Each row comes from the steps of one walk. Every step used is in the known rows, and no mark comes twice. Write the walk behind each row, first mark first.
Known rows
nonova, fofi: [ 12.8   1.6   8.3  -2.1   4.9   8.2  11.8   8.5  17.9   0.1  -7.9  -0.5
  -9.7   1.4   6.1  -1.4  10.7 -69.9   0.8   4.9 -12.1]
nonova, fofi, lovo, voge, kuripa, pasa: [ 18.7 -19.9   2.5   7.8  -6.2   5.5  15.3 -39.6 -37.7  -2.8 -32.0  10.7
  19.7  -4.4  -8.0  -8.7   3.5 -25.9  -1.3   4.2   9.2]
lovo, dituzi, voge: [  4.7  30.6   8.5  -7.2   1.8  -5.0  -0.8  11.6  46.9  -1.6 -11.3  -8.4
 -18.1   4.3   5.9   6.8  -0.1  -7.4   4.7  -7.3 -12.2]
lovo, dituzi, kuripa: [  0.8  29.3   2.4 -17.6  -9.3   9.2 -13.4   3.5  25.3  -6.1 -11.8  -8.9
   5.7   6.0  15.0  -0.5  -2.2   2.9  19.2  -8.5   2.8]
voge, kuripa, pasa: [ -6.4  10.4  -6.4  -9.0 -15.2 -13.8   7.0 -31.6  10.7   6.7  22.8   7.6
   4.5   1.0 -23.6  -6.5   0.9   4.3  -4.0 -14.0  -0.9]
kuripa, pasa: [ -7.1 -10.4   0.6  -8.2   2.0   5.0  12.6 -21.0   2.5  -6.3  17.8   1.2
   3.6   0.9 -22.1  -3.0   0.2  -0.9   0.9 -22.5  -8.5]
voge, kuripa, lovo, dituzi: [-16.1  23.9  -7.2  -8.0   7.3  -1.2 -19.0   8.8  24.9   1.1   4.7  -6.1
   1.6  -3.0   8.3  -3.5 -19.0   7.4   3.1  42.5   5.7]
nonova, fofi, lovo, dituzi, kuripa: [ 24.6  29.5  18.4  -6.0  -5.8  18.1 -20.0  -0.6 -29.6 -14.0 -53.5 -22.5
  12.4   3.0  25.1  -1.8  15.4 -22.2  21.6 -11.7  19.3]
dituzi, kuripa: [  2.1   9.0  -5.2 -13.1 -12.3  -7.0   4.2   3.0  11.7   3.2 -10.4  -1.5
  -5.3   9.5  11.4  -0.7  12.1   3.5   3.6 -24.0  -1.6]
dituzi, voge, kuripa: [  8.0  32.3  -6.4  -2.8 -19.0 -43.5   9.7   0.6  40.9  19.4  -5.5   6.0
 -30.6   6.1   0.6   2.7   9.4  -0.9 -15.5 -18.7  -8.3]
fofi, lovo: [ -7.8 -10.4   7.9  -2.5  -3.1 -12.8   7.9   9.7 -10.6   0.2   9.5 -10.0
  -3.8   2.8   7.4   2.0  16.4  33.1  -0.5  11.3  10.1]
nonova, fofi, lovo, voge: [ 19.2 -36.6   9.7   9.5   6.4  12.2  21.5   4.2 -21.6  -5.3 -28.2   3.7
   7.3  -0.2  19.0  -1.9   9.9 -32.4   0.7  33.4   1.7]
nonova, fofi, lovo, pasa, voge: [ -6.5 -12.5  11.0  17.9   2.4 -25.6  -2.7  28.0 -38.4  -5.4 -12.5  -6.8
  -1.8  -4.9  -3.3   9.6   8.0 -33.9 -14.3 -25.9   3.0]
voge, kuripa: [ -4.7  16.1  -5.5  -7.6 -16.9 -27.8   7.7   1.7  42.9  16.9  26.6   6.2
  -9.8   1.7  -0.5  -2.6   4.3  -1.5  -8.9  19.5  -1.9]
fofi, lovo, dituzi, kuripa, pasa, voge: [ -4.8   4.8   4.2  -5.4  -4.9 -13.8 -17.5 -22.7 -46.5 -12.8 -17.0 -13.4
  19.0   0.0  -4.8   1.5   6.1  46.1   7.6 -29.8  19.3]
nonova, fofi, lovo, dituzi, kuripa, pasa, voge: [ 16.0  10.6  13.6  -0.1   1.8  -3.0 -19.3 -28.3 -59.1 -16.5 -48.7 -13.9
  18.4  -2.0  -0.5  -0.9   8.4 -20.3  10.7 -34.1  16.9]
kuripa, lovo: [-16.5 -15.8  -8.7  -3.5  22.2   3.8   5.3  18.1  -1.2  -2.7   0.7  -4.4
  -8.6   1.6   4.8  -0.9  -4.8   6.4  -5.1  20.7  -4.6]
pasa, lovo: [ 23.8 -16.2   0.7   6.9   0.3  25.8   5.9  10.8  33.2   4.1  33.2  10.2
  -9.7   0.6   2.9   4.5  11.0  20.2   6.9  22.0 -13.5]
pasa, kuripa, lovo: [-13.3 -31.6   1.1   0.9  21.8  32.6  16.2  -8.6 -26.4  13.8  16.4   7.5
  -5.5  -0.3  15.1  -8.5  -1.4  15.9   2.7  27.2   1.6]

Which walk is each row?
[ 39.5  42.8   0.6   7.2 -15.3   6.4 -15.5   2.3  55.3  10.2   1.7   5.2
 -20.3   2.1   5.0   8.3   3.8  25.5   8.8   7.4  -9.4] -> pasa, lovo, dituzi, voge, kuripa
[  6.1  48.0   0.4  -7.9 -12.1 -14.1  -7.3 -30.1  29.5  -0.4 -13.2  -3.0
  -5.1   1.2 -19.3  -0.3  -6.6   3.6   1.1 -35.9  -3.7] -> lovo, dituzi, voge, kuripa, pasa
[ -1.6 -22.8 -15.7  -3.6 -10.3  -3.6  21.3 -34.9  13.9   5.7  12.9  21.9
  14.0  -0.8 -16.0  -7.8 -12.8   0.6  -7.5   9.7  -7.9] -> lovo, voge, kuripa, pasa
[ 21.0 -14.9   1.2   8.5 -11.8  -8.5  13.9  -6.5  -8.2   6.8 -24.3   7.8
   6.3  -1.1  14.9  -5.1   8.8 -29.5  -3.8  37.4   7.9] -> nonova, fofi, lovo, voge, kuripa
[-27.3 -14.6 -11.2   3.6  18.3   8.5  -5.2  36.4 -14.0 -11.7   0.2  -7.1
   0.2  -0.3  -6.8   3.9 -17.9   6.4  -7.9 -22.1  -7.1] -> kuripa, lovo, pasa
[ 23.5 -19.9   0.5   6.6   3.2  38.3   4.6 -20.5   1.7  -6.6  27.1  11.4
   4.9  -1.5 -20.0   0.0   7.5  25.8   7.7 -11.2 -12.9] -> kuripa, pasa, lovo
[-27.2 -14.9  -6.9   6.0  -2.1 -32.1   5.4  32.4  14.7   3.1  34.0   9.2
  -7.8  -1.9 -13.1  11.1  -8.5  -7.4 -19.9 -16.6 -12.7] -> lovo, pasa, voge
[ 22.6  -0.9   7.6   1.7   5.9  53.9 -11.9 -19.0  18.4 -14.2  26.8   1.6
  14.9  -3.5 -16.6   1.9  -7.2  24.6  25.1   1.7  -9.0] -> kuripa, pasa, lovo, dituzi
[-17.0 -18.4  10.9   2.7  -4.9  27.2  13.5   1.8  -8.3  12.8  35.4  10.6
   1.4  -0.4  -2.3  -0.5  -3.6   2.7   1.7 -23.3  -1.7] -> lovo, pasa, kuripa
[ -5.6  -2.3 -16.4  -9.1  11.7   2.7  -5.2   9.7 -25.6  -4.3 -31.6  -8.0
  -5.7   7.6  15.1  -3.7   2.9  19.1   1.3 -13.6   3.1] -> dituzi, kuripa, lovo
[ 26.1  19.0  -1.5   1.6 -11.4  35.3 -18.2 -29.1  28.4  -1.3  32.6   9.5
  14.1  -5.1 -17.7  -2.1  -7.5  28.4  16.6   8.2  -2.4] -> voge, kuripa, pasa, lovo, dituzi
[-18.4   2.7  -3.3  -7.1  24.7  19.3 -12.1  20.9  14.6 -11.6   3.8  -9.7
   4.8  -2.4  11.2  -0.4 -18.1   3.8   9.5  37.6  -0.3] -> kuripa, lovo, dituzi
[  3.4   0.2  16.4   8.9  -1.1   5.2  -4.3  23.4 -35.4 -12.3 -21.7 -13.7
   4.1  -2.1  -1.6   4.1   8.4 -34.8  -2.8 -35.1   6.9] -> nonova, fofi, lovo, pasa
[-10.0 -65.4  -7.7   5.5  26.6  44.6  31.5 -11.5 -22.6  12.1   8.9  22.0
   5.5  -0.9  22.6  -8.3 -11.7   9.4   2.1  53.3  -3.6] -> pasa, kuripa, lovo, voge
[-36.3 -26.9 -17.5  10.6  20.5 -23.1  -3.7  40.1 -22.4  -5.6  12.1   2.8
  -7.2  -3.8  -7.8   9.6 -16.7   5.2 -22.2  -9.0  -9.9] -> kuripa, lovo, pasa, voge
[-26.0   1.9  -4.7  11.2 -20.2 -59.8  -7.7  23.0 -15.1   9.8  22.0   0.0
  -4.7  -3.3 -10.1   7.6   2.1  37.4 -25.4 -10.4  13.0] -> fofi, lovo, pasa, voge, kuripa
[-24.1   5.9 -18.3   2.9   2.1 -13.2 -13.8  26.4  -2.9   0.7   3.1  -0.4
  -3.2  -2.2  -8.4   0.9 -19.2  12.0 -14.8 -15.0   0.5] -> voge, kuripa, lovo, pasa
[ 26.5  25.1  19.1  -7.6  -1.5  30.6 -20.0 -32.1 -55.3 -22.2 -56.4 -21.2
  25.9   2.1   1.8  -6.7  10.4 -18.9  24.7 -46.6  19.4] -> nonova, fofi, lovo, dituzi, kuripa, pasa
[-14.3   2.9 -12.5   0.7 -13.6 -57.3   9.2   4.0  38.4  23.1  38.5  17.2
 -17.2  -1.5  -3.3   2.5   3.0  -6.4 -21.9  32.0  -5.1] -> pasa, voge, kuripa
[-25.4   9.6 -15.3   1.4  11.0 -30.2 -16.6  11.1  24.7   8.3  17.2   3.3
  -3.8  -5.8   5.0   1.6 -19.3   6.6 -12.1  53.6   2.6] -> pasa, voge, kuripa, lovo, dituzi
[ 16.6  -1.7  19.0   3.8   3.1   1.1   6.6   7.6 -23.1  -3.8 -20.0 -12.5
  -1.7   0.3  11.9  -1.1  21.5 -31.7   1.8   5.7   7.0] -> nonova, fofi, lovo
